What can hang from each mark:
Q124: Q541 Q888 Q944
Q590: Q109 Q127 Q136
Q127: Q109 Q541 Q590 Q992
Q136: Q590
Q888: Q3 Q124
Q926: Q944
Q992: Q127 Q888
Q62: Q541

Known rows, with every way that one mark hangs from another:
Q992[Q127 Q888]: [-10  16  15   6  29 -26 -18  11   3  35 -21   9  26   7 -39  -9 -15 -20
 -11  11 -29  -6  30 -21 -17]
Q127[Q109 Q541 Q590 Q992]: [-11 -11 -13  -4   4  -6  -4  15  21 -29  24  18  23  12  31   4 -21 -81
  -6  32  -9 -24 -96  -5  24]
Q136[Q590[Q109 Q127[Q992[Q888]]]]: [  7  -8   6   1 -29 -19  -4  16  -1   8  -5  -1  21  11  34  -9  -1   0
   5   4 -32 -19  -7  22 -14]
Q888[Q124]: [  6  -9  14  -2   3  -3   5  13  22   4 -13  25  29  -9 -24  -1   0  10
  14  13  10   4  -8  21  -6]
Q124[Q541 Q888[Q3] Q944]: [ 35  42 -19  -7  18   7   6  16  35 -13  -9   8  51   9  25   1  19  33
 -61  11  51   7   9   2 -23]
Q136[Q590[Q127]]: [  4  -4   7   4 -41  -6 -10  10   1  -1 -10   2  26   6  11 -10   3   3
   9   3 -22 -14 -17  13  -6]
Q590[Q109 Q136]: [ 18 -17  17   1  -1  -9 -13  26  -6   5   0   8   0   3  45   1   5  24
  -5   9   5  -2  12  19 -26]
Q926[Q944]: [  9   0  35  -2   5 -21   6  15   5 -30  -6   9  22   4 -19  -2 -12  -1
   3   1  10  -4  21   6  -3]
Q992[Q127[Q541]]: [-14  14   1   6  15 -11  -7  15  -3  19  -2  16  29   7 -21  -4  -9 -18
 -11  13 -15  -5  -5 -13  -8]
Q992[Q127 Q888[Q3]]: [  0  24  23   0  23 -26  -4  15  10  23 -25  14  28  -2 -32  -9 -16 -31
 -22  15 -17  -4  26  -9 -23]
Q992[Q888[Q124[Q944]]]: [  4   3  16  -1  25 -14 -14  11  21   9 -21  14  39   0 -34  -3  -5  -6
  -3  12   5  -2  26  10 -15]
Q62[Q541]: [  6   4  -4  -4  26  -7  -9   9   2 -15   3  16  40   6  14   1  -4  13
   4   5   7   1 -10  14 -11]
Q127[Q109 Q541 Q590 Q992[Q888[Q3]]]: [  -7   -4   -4   -7   14  -16   -3   16   32  -32   17   19   32   10
   29    1  -28 -101  -18   38  -10  -25  -79   -2   15]
Q136[Q590[Q109 Q127[Q992]]]: [  8  -9   4   1 -36 -14   0  17  -3   5  -2   1  18   9  39  -7   3   6
   7   3 -28 -17 -16  26 -11]
Q992[Q127[Q590[Q109]] Q888]: [-13   1  18   5  26 -34 -23  14  13  42 -11   9  18  16 -19  -9 -14 -20
  -9  14 -34 -13   7 -19 -14]
Q590[Q127]: [ 12  -1   4  -1 -18  -7  -2  19 -12   1  -9   4  15  -6  40  -4   8  -3
  -9   4  -8   2  -3  15 -13]
Q888[Q3 Q124[Q541 Q944]]: [ 20  16  11 -12   5   0  18  21  45  -2 -17  26  46 -16   0   3  13  21
 -17  15  47   9   4  36 -21]
Q136[Q590[Q109 Q127[Q541 Q992[Q888]]]]: [  1  -7   0   3 -24 -17  -7  17   1   3   3   1  31  15  39  -7  -4 -11
   0   7 -31 -21 -12  22 -14]
Q992[Q888[Q3 Q124[Q541 Q944]]]: [ 12  15  16  -6  27 -15  -1  15  40   4 -22  18  49  -5  -8  -3  -1  -6
 -19  16  21   1  26  19 -25]
Q590[Q109 Q127[Q992]]: [ 18  -8   0  -5 -11 -18  13  27 -17   9   2   2   3  -2  77  -1   8   1
 -11   4 -17  -3  -5  31 -20]
Q992[Q888]: [  2   4  10   4  27 -19 -17  10  11  -3 -17   8  32   2  -7  -7 -11 -23
  -9  10 -10  -8  16  -2 -13]
Q127[Q109 Q541 Q590[Q136] Q992[Q888]]: [ -9 -15   0   0  12 -13 -22  16  20 -20  21  12  21  18  27   3 -29 -87
  -7  37 -19 -27 -73 -16  12]
Q127[Q109 Q541 Q590 Q992[Q888]]: [-14  -9  -8  -3  18 -15 -12  13  27 -23  19  15  30  17  23   1 -28 -94
 -11  34 -18 -27 -77 -11  19]

Rows:
[  8   3   7  -3 -39  -9   1  12   5  -9 -11   4  26   4  16  -9  -6 -28
   0  11 -25 -17 -26  16  -4]
Q136[Q590[Q127[Q109 Q992[Q888[Q3]]]]]
[ 21  -6  10  -9  -5 -24  17  28  -4  13  -5   7  12  -5  64  -2   3  -9
 -14  10 -14  -2   8  38 -27]
Q590[Q109 Q127[Q992[Q888[Q3 Q124]]]]
[ 25  35 -25  -1  24   7  -7  12  27  -1  -5   3  48  18  18   1  21  43
 -49   7  39   4  12 -11 -18]
Q124[Q541 Q888 Q944]
[-10  16  11  -3  28 -19  -6  14  26  45 -22  18  37   8 -38  -7  -8 -16
 -13  20 -17  -1  26 -14 -16]
Q992[Q127[Q109] Q888[Q124[Q541]]]
[ -6   5  -4   3  35 -15  -4  14  16  -8   6  15  45   4  -8   2 -21 -49
  -5  21  -6 -14 -15   7  -5]
Q127[Q541 Q992[Q888[Q124[Q944]]]]
[ -2   0  -2   2 -32  -8  -8  11   3 -10  -1   3  34  12  17  -8  -9 -35
   0  13 -29 -21 -28  10  -1]
Q136[Q590[Q127[Q109 Q541 Q992[Q888]]]]
[ 18   8  15  -9   5  -4  23  20  48  -4 -14  30  43 -17   9   0   6  11
  -9  18  33   9  -6  34 -19]
Q888[Q3 Q124[Q541]]
[  5  -3   4  -1 -47  -2  -8  11   1  -7 -11   3  24   7  15  -9   3  -6
   4   7 -20 -13 -24  13  -2]
Q136[Q590[Q127[Q109]]]
[-19   3  13   5  19 -20 -31  14  13  26  -1  12  26  22 -22  -5 -22 -55
 -17  28 -29 -16 -12 -32  -5]
Q992[Q127[Q109 Q541 Q590[Q136]] Q888]
[  2  -8  -2   2 -31 -12  -2  18  -1   0   6   3  26  13  42  -6   0  -5
   2   6 -26 -19 -20  25 -11]
Q136[Q590[Q109 Q127[Q541 Q992]]]
[ 37  35  -4  -8   2   9   9  14  14 -27 -14  10  35   1 -10   0   7  10
 -49  12  44   6   1   7 -14]
Q124[Q888[Q3] Q944]
[-23   7   7   2  23 -23 -24  12  18  23  -3  14  32  20 -24  -7 -21 -60
 -20  26 -28 -17 -14 -29  -1]
Q992[Q127[Q109 Q541 Q590] Q888]
[ -7 -20   1   9   6 -13 -21  17  14 -15  28  12  17  11  28   4 -23 -52
   7  27 -16 -23 -77  -9   9]
Q127[Q541 Q590[Q136] Q992]
[  2 -23  22   5  10 -24 -19  13  24   9   4  11  10   5  -3   0 -24 -35
  20  25 -25 -19 -50  -8   1]
Q127[Q590[Q136] Q992[Q888[Q124]]]
[ 11  -5   4   0 -15  -6 -11  24 -17  -4   7   2  13   4  55   2 -11 -48
 -17  23 -19  -8 -12   3 -15]
Q590[Q127[Q109 Q541 Q992[Q888]] Q136]
[ 12  -7   5  -1 -29   5 -14  25 -17  -9   6   6  13   3  60   1   2 -25
 -18  19  -2   0  -9   8 -15]
Q590[Q127[Q109 Q541] Q136]
[-13 -14  -7   6  13 -15 -11  13  21 -20  26  14  27  10  25   2 -22 -59
   4  24 -15 -23 -84  -4  15]
Q127[Q541 Q590 Q992]
[ 11  -8   9   6 -23  -1 -19  24 -19  -1   6   3  15   2  54   0   1  -9
 -12  14  -6  -1   1   7 -21]
Q590[Q127[Q541] Q136]
[-10   3   8  -3  -3 -11  -9  14   8  21  -7  15   9   8 -19  -5  -6 -25
  -6  18 -18  -8 -38 -19   7]
Q992[Q127[Q109 Q590]]
[ -9 -21   7   9   1  -6 -32  16  19 -14  21  14  24  14  25   2 -12 -32
  -1  23  -1 -16 -54  -8   4]
Q127[Q541 Q590[Q136]]
[ 22  -8   9  -4 -31  -2  -2  25 -24  -2  -1   1  -5  -5  55   1  -1 -21
  -6  16 -15  -2 -20   8 -13]
Q590[Q127[Q109 Q992] Q136]
[  5 -20  12  -5 -18   0 -20  16  17 -14   3  13   1   7  20   0  -5 -30
  -2  24   2 -11 -60  -7  11]
Q127[Q109 Q590[Q136]]
[ 12  11   8  -4  25 -19  10  15  25  -2 -11  14  34  -9  -2   0 -12 -26
  -7  16   1  -7  -7  15 -14]
Q127[Q992[Q888[Q3 Q124[Q541 Q944]]]]
